What can hang from each mark:
K_576: K_545
K_95: K_966
K_545: K_95 K_169 K_576
K_875: K_966
K_42: K_95 K_169 K_982
K_169: K_42
K_982: K_42 K_545

Known rows, with every way that one mark hangs from another:
K_576{K_545{K_169{K_42}}}: [ 0.39,  0.35, -1.04, -1.13,  0.24, -1.39, -4.63, -3.14, -0.81, -1.09,
  1.29,  2.60, -3.04,  0.49, -3.68, -1.75,  1.84, -1.43]
K_42{K_95 K_982}: [-1.78, -2.40,  0.37,  1.13,  0.01,  0.47,  1.20, -0.56, -1.27,  1.07,
 -1.37, -0.36,  1.35, -1.56,  2.04, -0.22, -2.67,  0.58]
K_169{K_42{K_982{K_545{K_95{K_966}}}}}: [ 2.70,  4.75,  1.80,  5.61,  2.55, -1.30, -3.01,  1.97,  1.13,  0.29,
  0.73,  0.85,  4.28, -1.45,  0.36, -2.80,  1.10,  2.26]
K_545{K_95 K_169 K_576}: [-1.61,  0.53, -4.73, -3.63, -3.71,  0.96,  3.24, -1.63,  3.54,  2.12,
 -0.25,  1.23, -3.54,  3.68, -2.64,  2.62,  2.54, -1.95]
K_169{K_42{K_95}}: [ 3.42, -0.49,  1.67,  0.04,  1.47, -0.98, -1.82,  0.49, -1.58, -0.34,
 -0.01,  0.56, -0.15, -1.09, -1.87, -1.16, -1.76,  2.50]
K_42{K_95 K_169 K_982}: [-3.69, -4.09,  2.27,  0.77,  1.34,  0.17,  4.15, -4.03, -3.41,  2.42,
 -1.54,  0.80,  2.67, -3.43,  3.36,  1.82, -2.22,  0.38]
K_169{K_42{K_95{K_966} K_982{K_545}}}: [ 2.89,  0.28,  2.42,  4.56,  3.55,  0.25, -2.99,  3.03, -1.37, -1.76,
  0.37, -2.61,  3.56, -2.35,  3.28, -1.24, -2.40,  1.32]
K_169{K_42}: [ 2.51,  0.66,  1.76, -0.83,  0.19, -1.78, -4.83, -0.55,  0.52, -0.22,
  0.84,  1.76, -1.08, -1.66, -2.92, -2.62, -0.47,  1.01]
K_545{K_95{K_966} K_169{K_42} K_576}: [ 3.35,  1.56, -1.16, -2.09, -2.70, -0.36,  1.09, -0.12,  1.16, -1.08,
 -0.71,  1.82, -2.47,  2.97, -0.65,  1.64,  2.82, -0.13]
K_982{K_42}: [-2.37,  2.32,  1.35, -1.71, -2.58, -1.72, -1.08,  2.94,  1.13, -0.13,
 -0.89, -2.66, -0.13, -0.32, -0.35, -1.07,  0.36,  0.46]
K_169{K_42{K_982}}: [ 1.80,  0.20,  1.48,  2.58,  1.09, -1.60, -3.78, -2.42, -0.76,  0.46,
 -0.80,  1.09,  0.39, -2.82, -0.96, -2.43, -0.82,  1.00]
K_576{K_545}: [-3.91,  1.05,  0.12, -3.60, -1.98, -2.48, -6.22,  0.45,  0.96, -0.13,
  2.38,  1.95, -1.01, -0.27, -0.76, -1.67,  1.16, -2.01]
K_982{K_545{K_576}}: [-2.19,  1.00, -3.16, -4.09, -1.68,  0.30, -4.94,  3.42,  5.69,  0.68,
  3.59, -4.19, -1.97,  0.91, -0.62,  2.02,  0.03, -4.23]
K_169{K_42{K_982{K_545{K_95}}}}: [ 2.11,  5.06, -0.59,  6.20,  3.81, -1.30, -2.70, -0.30,  1.99,  2.86,
  1.03,  0.55,  3.27, -1.16, -3.60, -2.47,  1.49,  2.35]
K_42{K_95{K_966} K_982}: [-1.31, -2.78,  2.70,  0.53, -1.34,  0.45,  0.66,  1.76, -2.20, -1.55,
 -1.76, -0.06,  2.33, -1.79,  6.12, -0.59, -3.00,  0.62]
K_875{K_966}: [-1.45, -3.57,  0.98, -3.72,  0.57, -2.54, -3.86,  1.93, -0.13,  0.77,
  2.43,  2.33, -1.09, -0.52, -3.37, -2.48, -2.55,  2.00]
K_95{K_966}: [-1.42, -0.95,  2.89, -3.71, -3.53, -0.54, -3.43,  2.69,  0.92, -2.15,
  0.94,  1.76, -0.14, -1.52,  3.04, -2.30, -1.38, -0.83]
K_169{K_42{K_95{K_966} K_982}}: [ 3.20, -1.34,  3.90,  2.73,  1.11, -0.84, -1.07,  0.93, -3.65, -2.13,
 -2.03,  0.12,  2.36, -2.40,  4.13, -1.31, -2.37,  2.36]
K_545{K_95 K_169{K_42{K_982}} K_576}: [ 2.08,  1.41, -3.83,  1.86, -0.39, -0.14,  2.51, -4.27,  0.99,  2.22,
 -2.18,  0.96, -1.98,  2.17, -2.63,  2.12,  2.80, -0.19]
K_982{K_545{K_95 K_169{K_42}}}: [ 2.80,  3.55, -2.65,  3.04,  2.84,  0.86, -0.25, -1.38,  2.75,  1.95,
  1.86,  1.59, -0.37,  1.21, -6.61, -2.04,  1.96,  1.01]
K_576{K_545{K_95{K_966} K_169}}: [-2.91,  1.88, -0.46, -2.08, -2.93, -0.99, -0.20, -0.01,  0.04, -0.90,
  0.70,  4.84, -0.34,  2.37,  0.28, -1.45,  3.26, -0.91]
K_42{K_95 K_169}: [-2.77, -3.65,  2.57, -2.75,  0.48, -0.01,  2.98, -1.99, -2.30,  1.70,
  0.07,  1.37,  1.13, -2.41,  1.38,  1.66, -1.87,  0.42]

Rows:
[ 2.39, -3.10, -3.07,  0.92,  0.57,  1.36,  2.64, -3.20, -1.41,  0.16,
 -2.46, -2.53, -2.78,  1.37,  0.32,  3.64, -0.80, -0.97]
K_545{K_169{K_42{K_95 K_982}} K_576}
[-3.47,  2.30, -2.84, -1.51, -1.67, -0.90,  0.22, -2.34,  0.97,  1.67,
  0.96,  4.59, -1.39,  2.58, -3.54, -1.10,  3.56, -0.89]
K_576{K_545{K_95 K_169}}
[ 3.61, -1.36,  0.41,  1.45,  2.55,  2.33, -0.69,  2.12, -0.61, -2.70,
  1.33, -1.61, -0.06,  0.04,  0.27, -0.94, -2.08,  0.17]
K_982{K_545{K_169{K_42{K_95{K_966}}}}}
[-3.06, -4.47,  4.66,  0.10,  0.02,  0.12,  3.77, -1.78, -4.39, -0.14,
 -1.89,  1.00,  3.70, -3.74,  7.18,  1.59, -2.48,  0.44]
K_42{K_95{K_966} K_169 K_982}
[ 3.33,  3.13, -0.23,  2.44,  1.60,  0.85, -0.69,  1.08,  1.92, -0.69,
  1.56,  1.87,  0.62,  0.89, -2.73, -2.42,  1.48,  0.97]
K_982{K_545{K_95{K_966} K_169{K_42}}}
[ 3.68, -2.91, -0.54, -3.11, -1.69,  1.17,  1.05,  0.90, -1.37, -3.09,
 -1.04, -1.60, -3.26,  2.04,  2.28,  3.13, -0.81, -1.03]
K_545{K_169{K_42{K_95{K_966}}} K_576}
[-1.99, -0.71, -1.13,  2.88,  2.45,  1.46, -0.86,  1.58,  0.97,  1.41,
  0.97, -3.13,  2.42, -1.46,  1.24, -0.29, -2.76, -0.44]
K_42{K_95 K_982{K_545}}
[ 2.20, -1.40, -2.93, -3.35, -1.75,  0.42, -1.48, -2.36,  1.67, -0.51,
  0.16, -0.71, -5.22,  1.71, -2.67,  1.89,  0.69, -2.50]
K_545{K_169{K_42} K_576}
[ 1.90, -1.29,  1.34, -0.81,  0.29, -0.63, -2.04,  0.13, -3.85, -3.57,
  0.09,  1.64, -1.17,  0.83,  1.29, -0.59,  0.30, -0.08]
K_576{K_545{K_169{K_42{K_95{K_966}}}}}
[-2.96, -1.60, -3.36,  2.28,  0.90,  3.02, -0.34, -2.07,  2.72,  1.17,
  0.99, -1.59, -0.59, -0.75, -0.90, -1.14, -1.36, -3.23]
K_42{K_982{K_545{K_169}}}
[-0.93,  0.23, -2.38, -4.37, -4.97,  0.86,  2.95,  0.77,  2.51, -0.40,
 -0.49,  1.64, -2.57,  3.52,  1.22,  2.26,  2.30, -1.94]
K_545{K_95{K_966} K_169 K_576}
[-3.59,  1.64,  2.59,  2.86,  1.54, -0.40,  1.80, -0.64,  0.35,  2.25,
  0.81,  1.69,  5.57, -2.79,  3.55,  0.03,  1.01,  0.20]
K_42{K_169 K_982{K_545{K_95{K_966}}}}
[ 1.33, -0.89, -0.99, -0.19,  1.65, -0.63, -1.63, -2.24, -2.91, -0.99,
  0.36,  1.31, -2.14,  1.05, -2.54, -0.39,  0.50,  0.03]
K_576{K_545{K_169{K_42{K_95}}}}
[-1.51,  2.08, -3.90,  0.77,  0.43,  2.04,  1.54, -0.40,  4.32,  2.57,
  1.99,  1.26, -0.42,  1.78, -4.70, -1.31,  1.31, -0.77]
K_982{K_545{K_95 K_169}}
[ 3.02, -3.47,  1.56,  3.04,  1.09,  1.42,  2.21, -1.86, -3.96, -2.43,
 -2.84,  0.55,  0.18, -1.05,  3.04, -0.69, -2.31,  1.19]
K_545{K_169{K_42{K_95{K_966} K_982}}}
[-3.42, -0.75,  3.40, -1.39,  0.08, -1.23,  5.04,  0.41, -3.01,  1.24,
 -1.95, -2.86,  2.14, -1.55,  2.12,  2.57, -0.52,  1.74]
K_982{K_42{K_95 K_169}}
[-2.86, -1.16,  5.80, -1.99, -1.24, -1.32,  4.64,  2.75, -4.07, -1.31,
 -2.28, -2.55,  3.19, -1.85,  6.05,  2.26, -0.79,  1.72]
K_982{K_42{K_95{K_966} K_169}}
[-3.75,  5.34,  1.27,  1.37,  1.54, -1.71,  3.14,  1.49,  1.69,  3.61,
  0.72, -2.24,  4.11, -0.62, -1.63,  1.10,  3.09,  1.52]
K_982{K_42{K_169} K_545{K_95}}
[ 2.94, -0.99, -4.29, -0.70,  1.95,  2.30, -0.37,  0.75,  2.02, -0.24,
  1.64, -4.67, -3.16,  2.38, -2.39,  3.44, -0.62, -2.09]
K_982{K_545{K_169{K_42{K_95}} K_576}}
[ 3.83, -2.99,  1.77, -0.30,  0.11,  1.41,  1.22, -0.09, -2.79, -3.06,
 -1.10,  1.22, -1.28, -0.09,  1.07, -0.93, -1.98,  1.09]
K_545{K_169{K_42{K_95{K_966}}}}
[ 2.25,  1.35, -1.45,  4.61,  1.36,  0.00,  2.64, -5.24, -0.53,  2.24,
 -2.24,  3.75, -0.01,  0.11, -3.86, -1.83,  1.66,  2.04]
K_545{K_95 K_169{K_42{K_982}}}
[-1.54,  6.78, -0.54, -1.56, -2.95, -1.61, -0.40,  8.31,  4.54, -0.39,
  0.62, -5.78,  1.71,  3.09,  2.17,  2.64,  3.48, -0.46]
K_982{K_42 K_545{K_95{K_966} K_576}}
[-1.15,  3.96, -1.45, -2.76, -2.59, -0.35, -2.45,  5.67,  5.22,  0.20,
  2.69, -1.58,  0.69,  2.11,  1.57,  1.68,  2.13, -1.88]
K_982{K_545{K_95{K_966} K_576}}
[ 3.31, -2.68, -0.55,  0.25,  1.36,  1.38,  1.65, -2.40, -2.00, -0.52,
 -0.80,  0.85, -2.27,  0.31, -2.84, -0.63, -1.72,  1.16]
K_545{K_169{K_42{K_95}}}
[-3.51,  0.87,  1.98,  0.30,  2.38, -0.17,  3.20,  2.51, -0.74,  1.59,
  0.38, -5.67,  3.34, -1.52,  1.36,  2.67, -0.61,  0.59]
K_982{K_42{K_95 K_169} K_545}
[-0.93,  0.20, -0.04, -1.55, -3.27,  0.99,  3.01, -0.20,  1.00, -0.36,
 -0.57,  4.43, -0.62,  1.41,  0.04, -1.68,  1.10,  0.28]
K_545{K_95{K_966} K_169}
[-1.01,  0.62,  3.81, -1.52, -2.47, -0.96,  1.56,  6.13, -1.76, -2.72,
 -2.04, -3.67,  1.78,  0.00,  4.75,  0.15, -1.30,  1.88]
K_982{K_42{K_95{K_966}}}
[ 0.55, -1.43, -1.21,  3.11,  2.53, -0.36, -0.51, -4.09, -4.06, -0.38,
 -1.21,  0.65, -0.60,  0.13, -0.57, -0.11,  0.28,  0.05]
K_576{K_545{K_169{K_42{K_95 K_982}}}}
[ 1.65, -1.89, -0.80,  2.79,  0.94,  0.75, -0.33, -5.21, -1.04,  0.19,
 -1.71,  1.44, -1.73, -1.38, -1.97, -1.92, -0.69, -0.22]
K_545{K_169{K_42{K_982}}}
[-2.22, -1.05, -5.41, -3.81, -1.73,  2.65, -1.46,  0.70,  5.31,  0.42,
  2.72, -3.72, -4.12,  2.36, -1.65,  2.59,  0.08, -5.39]
K_982{K_545{K_169 K_576}}
